Each row was made from one walk, in order. Every step used is in the known rows, and no mark comes twice. Write each row's walk.
Known rows:
tasu, bezo, kamu, desar: [-24.5 -25.9 -23.1  10.7   3.4 -26.0  25.6  26.2 -25.1  -8.9 -37.6 -32.4
  39.4  48.1   0.5  -6.9  -6.8 -37.1 -22.1 -17.0 -13.7  -9.5  -3.5]
bezo, tasu, zoso, kamu, desar: [  3.5  16.6  23.6  26.3  38.4   4.7  14.6  -0.8 -16.2 -42.2 -29.3 -45.0
  26.3  16.6 -10.3  32.6  31.3 -29.6 -28.3 -15.4 -13.6 -43.5 -17.5]
zoso, kamu, bezo, zeva: [-17.4 -31.3   1.1  14.5  20.7   0.9 -31.2   4.8  56.7  -8.7  -6.6  -1.7
 -18.5  -6.8  34.6  -0.8 -18.8  12.1 -33.5  14.0  12.5  13.1  -9.6]
kamu, bezo, tasu: [ 12.6 -13.1 -34.9  38.7  27.8  15.3   4.0  -8.8  -2.1  -9.3 -15.8 -13.6
   4.7  50.3  14.1  45.4 -25.2 -17.2 -35.1 -42.8 -11.9 -23.6 -34.5]
tasu, kebali, kamu, bezo, zeva: [-14.0 -28.7 -56.4 -19.7  -5.3   1.7   5.0 -31.0 -15.3 -32.0  11.2 -18.6
  16.2  26.5  24.8 -29.6   8.7 -35.1 -19.4  -1.5  70.3  17.5  23.9]
tasu, bezo: [-26.0  19.9 -23.7 -21.5   3.0   8.2  -4.2  -4.4  -9.7  -1.7 -40.4 -22.0
  42.4   8.7   9.0 -14.4 -12.2  -0.4  -7.6  -2.1  -4.1  11.5  33.4]
zeva, bezo, tasu, kebali: [ 37.6  45.8  46.5  -9.8  -4.9 -15.6   4.6   8.5 -25.5 -20.4  -3.4  15.8
 -23.6 -27.9 -24.2  58.9 -10.9   6.6  57.1 -12.7 -52.6 -18.1   1.2]
bezo, zeva, zoso, tasu, kebali, kamu: [ -0.4 -18.2  12.8 -43.0 -48.4  -2.3   9.5  -1.6 -11.8  40.5  19.1  60.0
 -13.4 -52.3  -7.5 -34.5  -8.3  15.2  16.8  44.5  10.6  38.7  10.2]
tasu, bezo, zeva, zoso: [  7.1 -14.4 -13.1 -44.9 -22.6   9.6  20.7   9.7 -18.6  35.0 -50.4  21.2
  28.2 -27.1  -7.1 -33.9 -32.4   0.0  -7.6  19.6  -5.1  39.0  33.3]
zoso, tasu, kebali, kamu, desar: [-58.6  -7.2   1.6  -5.2 -32.6  10.5  -6.0 -48.8  20.7 -27.0  28.8   1.3
  16.7  22.7  46.8  -5.7  37.5  -1.5   1.8  33.5  44.5  10.2  -5.8]
kebali, kamu, bezo, tasu: [ -7.9   4.1 -40.8  28.3  13.3 -12.5   3.5  -7.0 -23.3   5.1  54.9 -30.4
   2.3  47.7   6.1 -12.4  20.3 -22.5  -7.9 -21.2  30.1 -48.2  22.1]
kamu, bezo, zeva, zoso: [ 27.7 -46.8 -30.6  -8.1  -5.8  33.2  -5.5  13.6  20.3  36.0  -0.9  36.2
 -21.6  -2.0   0.7  -2.2 -54.1   7.9 -21.6 -13.6   5.7  39.8 -18.1]
tasu, kebali, kamu, bezo, zeva, zoso: [  7.6 -18.7 -59.2 -31.5 -11.5  -0.3  11.5 -15.9 -20.2 -15.3  17.5 -13.8
   6.6  22.9  19.8 -30.1   6.6 -36.2 -14.2  -2.1  71.1  37.9  29.9]
bezo, zeva, zoso: [ 19.2   3.2  10.2 -41.0 -34.0  -0.2   0.4  31.1 -15.7  51.4  17.2  63.6
 -29.5 -67.3 -35.1 -22.5 -39.7  26.5  18.0  15.0 -28.9  35.6   7.6]
bezo, zeva: [-24.8 -13.7  13.6 -14.9 -23.9   3.2 -17.9   0.9  -5.7  18.4   6.8  56.4
  -9.5 -58.9 -23.5 -17.6 -35.2  32.6   6.8  16.1 -29.8  -5.7  -8.6]
kamu, bezo: [ -5.9 -11.6 -39.8  16.6  19.2  30.9 -30.2   0.4  30.9  -2.0   9.0  -7.1
  -6.5  34.5  16.7  17.6 -35.7   9.8 -23.3 -36.6   3.6  11.4 -18.0]
zoso, kamu, desar: [-17.8  16.6  10.2  10.6  11.7   2.8 -23.3  27.4  55.3 -24.4  35.8 -21.4
 -32.1  13.4  25.2   8.1  -2.3   3.8 -27.0   4.2  -5.4   6.6  -3.6]
kebali, kamu, bezo, tasu, zoso, zeva: [  7.9 -12.7 -25.6  38.6  22.9   2.0  13.6 -20.6 -16.9   1.6  26.0 -38.4
  15.0  44.5  -8.2 -25.6  45.8 -24.1 -11.7 -15.1  42.4 -61.7  11.6]
tasu, zoso, kamu, bezo: [-25.6  -6.7  14.2  -3.0  55.7  32.8 -42.7  -4.5  43.6 -37.9 -25.6 -55.4
  26.8   3.8   6.6 -15.0  26.2   5.0 -24.2  -8.3  36.9  15.8   8.5]
kamu, bezo, tasu, zoso, zeva: [ 27.1 -31.2 -17.9  49.6  40.8  35.6  14.5 -22.7   6.2 -16.6 -46.5 -30.0
  23.4  45.3  -1.1  26.7   6.0 -18.1 -40.4 -36.3   7.0 -35.0 -46.2]
zoso, zeva: [ 17.3  28.3  18.2  39.1  -1.6   3.8   4.6 -16.1   9.9  13.9   0.9  12.8
 -15.8 -22.8 -35.1 -17.5  27.3  35.7  15.3   2.8 -29.2 -44.9 -29.3]
zoso, kamu, bezo, tasu: [ -7.2   2.3  -3.7  36.5  36.5 -11.5 -13.1   0.7  35.4 -25.2  -8.6 -31.9
 -10.7  26.9  35.3  31.4  -1.4  -5.9 -35.9  -6.5   2.9 -11.6 -13.3]

Which walk is each row?
[-23.9 -29.2  19.3  -5.7  45.2  35.2 -38.3  -6.4  42.7 -33.2 -35.0 -37.3
  25.9 -12.1   2.2 -21.8  19.1   7.9 -27.7   3.9  37.1  16.2   2.6]
tasu, zoso, kamu, bezo, zeva
[-24.7 -25.7 -11.1 -26.7 -13.9  12.7   7.4 -11.4 -10.4  13.2 -60.4  15.7
  41.8 -21.4  -0.1 -31.4 -28.6   3.9 -16.2  20.4  -4.5   9.5  21.5]
tasu, bezo, zeva
[ -0.7  -8.8  27.8 -35.4 -44.7   4.4  -2.1   9.8  -0.7  51.1  14.2  74.6
 -22.0 -65.8 -15.7 -17.8 -26.7  36.2  19.8  37.2 -22.2  36.6  -6.0]
bezo, zeva, zoso, tasu
[-63.9 -27.5  30.9 -10.2 -34.1  20.0  -7.1 -46.1  24.9  10.2 -41.3  34.8
  41.6 -20.1  33.3 -12.7   3.3  29.4   1.0  54.6  -0.3   8.3  -9.5]
zoso, tasu, bezo, zeva
[ 61.3  22.0  48.3  38.2  -7.4 -11.0  34.4 -18.5 -11.7   5.3  -7.4  13.0
 -24.2 -26.3 -43.8   4.2  42.3  14.0  46.0   8.7 -29.5 -65.5 -20.3]
zoso, zeva, bezo, tasu, kebali, kamu
[-13.6   4.9 -51.4 -21.6 -11.4   1.8   8.7 -13.6 -15.3 -42.9  40.8 -32.3
   7.2  37.0  20.2 -21.4  19.7 -40.6 -15.3  -9.8  59.8  11.9  26.9]
tasu, kebali, kamu, desar
[ 19.0  24.0  27.9  41.8  32.3   5.9  29.3 -22.3 -38.9 -24.9 -47.8 -28.3
  36.5   0.8 -40.8  18.6  45.8 -11.7  -7.4 -15.8 -24.2 -70.5 -29.8]
bezo, tasu, zoso, zeva
[  8.0  47.3   4.7 -46.6 -31.0  -1.0   1.0   7.9  -3.6  25.7  26.5  21.5
 -14.1 -14.9  13.6   5.9   6.3  14.3  28.0  16.7   6.1  76.1  13.0]
zeva, zoso, tasu, kebali
[  5.5 -15.8  -6.5 -41.7 -15.0   3.3  15.4  12.5  -6.2  29.7 -54.5  12.3
  24.5 -29.6   3.2 -34.8 -25.5  -1.4 -14.5  30.0   3.1  41.0  36.7]
tasu, bezo, zeva, zoso, kamu
[ 16.2  12.2  56.8   7.8  -9.9 -36.1 -12.9  62.4  -3.1   1.9  43.7  20.0
 -52.1 -14.7 -41.3  36.9 -18.2  15.8  65.7 -24.9 -71.8 -22.3 -16.1]
zeva, bezo, kamu, desar
[ -2.6 -58.5 -30.1   8.2   2.3  35.4 -18.5  -5.0  29.6  13.1  -8.3  29.3
  -7.6   3.3   9.9  -0.5 -51.1  12.3 -30.1 -14.2   4.6   9.8 -29.3]
kamu, bezo, zeva
[-38.2  25.8  31.4 -14.6  45.3  15.6 -46.9   0.7  28.3 -38.7 -13.9 -49.7
  27.8 -19.1  -8.4 -20.8  39.2  12.9  -5.1   3.5  20.6   7.7  20.6]
tasu, zoso, kamu
[  8.6  14.6   7.6 -24.8 -29.2  -8.4  21.1  33.1  -4.5  43.3  11.9  12.3
  -3.7  10.5   7.6   1.4   1.7   2.0  15.7  13.7 -11.3  55.3   4.2]
zeva, zoso, tasu, bezo, kamu, desar
[-12.2 -28.7 -24.0  -3.7 -17.5   2.1  -4.3  -5.9   3.2  37.6  59.6  12.4
 -11.5  12.5  10.8 -41.9   9.0   1.1   3.4  14.7  45.0  -3.8  23.0]
kebali, kamu, bezo, zeva, zoso, tasu
[ 36.1  44.5  41.6  -9.0  -7.4 -23.9   6.8   7.6 -31.2 -17.2  17.5   8.3
 -24.1 -21.9 -24.8  42.2   3.6   0.2  58.6  -9.0 -36.2 -29.4  16.5]
zeva, bezo, tasu, kebali, kamu
[-20.1   3.2 -44.6  11.6   8.9  -3.1 -19.3  -2.4  -1.5  10.7  71.0 -25.2
  -6.6  37.3   9.6 -31.5  13.8  -4.3   2.0 -17.5  41.5 -23.4  33.6]
kebali, kamu, bezo
[-60.8 -14.3  -5.2  -2.4 -21.8  10.0 -13.6 -57.4  21.7 -23.2  14.5  -2.2
  23.5  24.8  55.0  -4.3  35.0   3.8   1.1  30.7  52.0  13.3  -4.2]
zoso, tasu, kebali, kamu, bezo
[ 34.8  57.4  61.3   1.3  -3.4 -16.0  -9.6  24.3 -19.9   1.5  16.8  25.3
 -37.4 -38.2 -38.7  59.2 -16.4  25.3  66.7 -16.1 -78.0 -37.0   0.3]
zeva, bezo, tasu
[  2.5 -18.9 -37.8  -7.1  -8.2  -2.6  -4.6   8.6  -7.1  36.7  63.3   3.6
 -16.5  11.7  -1.6 -43.2  -0.4  -4.6   0.4  -2.4  40.2  -4.7  34.0]
kebali, kamu, bezo, zeva, zoso
[-26.9 -15.3  -4.0  38.3   5.3 -52.3   8.9  52.9 -26.5 -12.0  37.2 -11.5
 -13.8  38.7 -22.7  14.6  -1.4 -25.2  -1.6 -37.4 -41.6 -34.1 -41.6]
bezo, kamu, desar
[ 50.8  33.8 -19.0 -21.0   9.5 -15.7  14.4  34.5   2.4  13.5   6.5 -16.9
 -29.1  10.5  16.4  17.1  -7.5 -15.4 -12.3  -6.5  10.6  63.6  16.3]
zeva, zoso, kamu, bezo, tasu, kebali
[ 15.5   0.3  21.2 -36.8 -24.5 -11.8  -3.7  32.6   0.8  41.9  13.2  51.4
 -34.2 -68.7 -19.4 -24.8 -29.8  25.0   9.1  30.3 -19.2  39.8  10.9]
bezo, zeva, zoso, kamu
[-20.6   1.3  -7.0  18.4  32.0  -1.7 -37.8   7.0  58.1 -18.8   8.1 -26.8
 -18.1  15.4  38.5   8.8  -7.1  11.9 -27.3  -0.5  11.0  15.4  -1.4]
zoso, kamu, bezo
[-37.2  -5.5 -17.3   6.0   9.1 -45.3  12.8  15.8 -41.5  -5.2 -45.4 -32.2
  47.2  27.7  -4.7 -12.2   2.7 -22.2  -2.8 -10.5 -18.0 -12.0  13.3]
tasu, bezo, kamu
[ 47.8  41.3  -7.8 -12.2  11.6 -16.2   6.0  45.6   6.7  29.5  19.2 -11.0
 -36.6   4.2   8.5  17.5 -10.6  -1.5  -4.3  -9.7  -6.1  51.6  15.2]
zeva, zoso, kamu, bezo, tasu
[  4.8  33.7 -18.2  13.2   8.3 -22.0  31.5 -23.1 -57.9 -45.9 -28.6 -21.1
  25.7  20.2   0.4  45.9   9.2 -38.2 -16.1 -22.3 -14.7 -29.9 -14.1]
bezo, tasu, kebali
[ 61.7  32.2  64.9  44.7  -4.5  -4.4  22.2  -6.5   1.3  16.3 -11.1  27.4
 -34.2 -38.9 -53.2  19.5  24.8  34.8  50.5   3.8 -64.8 -68.7 -35.8]
zoso, zeva, bezo, tasu
[-15.1  -5.0 -63.2 -16.0   2.4  -2.3  -1.5 -28.5 -14.3 -38.2  21.6 -36.2
  16.8  42.1  29.3 -21.4  16.6 -35.8 -16.0 -12.4  70.3  19.1  26.4]
tasu, kebali, kamu, bezo
[ 39.5  30.3  73.8   2.1  14.2   6.5  -5.0  26.6   6.9 -18.9  -1.5  -2.6
 -24.0 -26.1 -34.4  50.6   2.5   9.2  42.6 -12.6 -50.2 -28.1  -1.9]
zeva, bezo, tasu, zoso, kamu, desar
[ 65.5  23.1  53.1  37.9  -6.7  -4.7  29.7 -18.0  -5.0   1.1 -24.4  21.3
 -25.8 -32.6 -43.2  19.2  27.4  20.1  43.9   5.4 -46.5 -56.2 -35.1]
zoso, zeva, bezo, tasu, kebali
[  1.5 -16.9  18.8 -43.4 -47.1   5.3   5.4  -0.3  -3.6  36.4  -0.5  67.8
 -13.8 -60.3  -7.2 -18.9 -22.2  20.6  13.7  38.4  -5.2  49.5  -4.0]
bezo, zeva, zoso, tasu, kebali
[ 17.0 -23.8 -52.0  29.0  25.4  18.0  15.0 -23.4  -7.5 -31.7 -35.5 -24.9
  15.3  58.3  26.8  46.3 -21.1 -35.8 -45.0 -41.0  13.4  -6.5 -34.3]
kamu, bezo, tasu, kebali
[-75.6 -14.3  27.2  12.5 -16.6 -20.6  -3.9 -27.8   3.2  -1.3 -32.2   1.6
  45.4  14.0  30.0   0.8  23.9  11.5   9.6  31.4 -10.1  -5.9 -15.3]
zoso, tasu, bezo, kamu
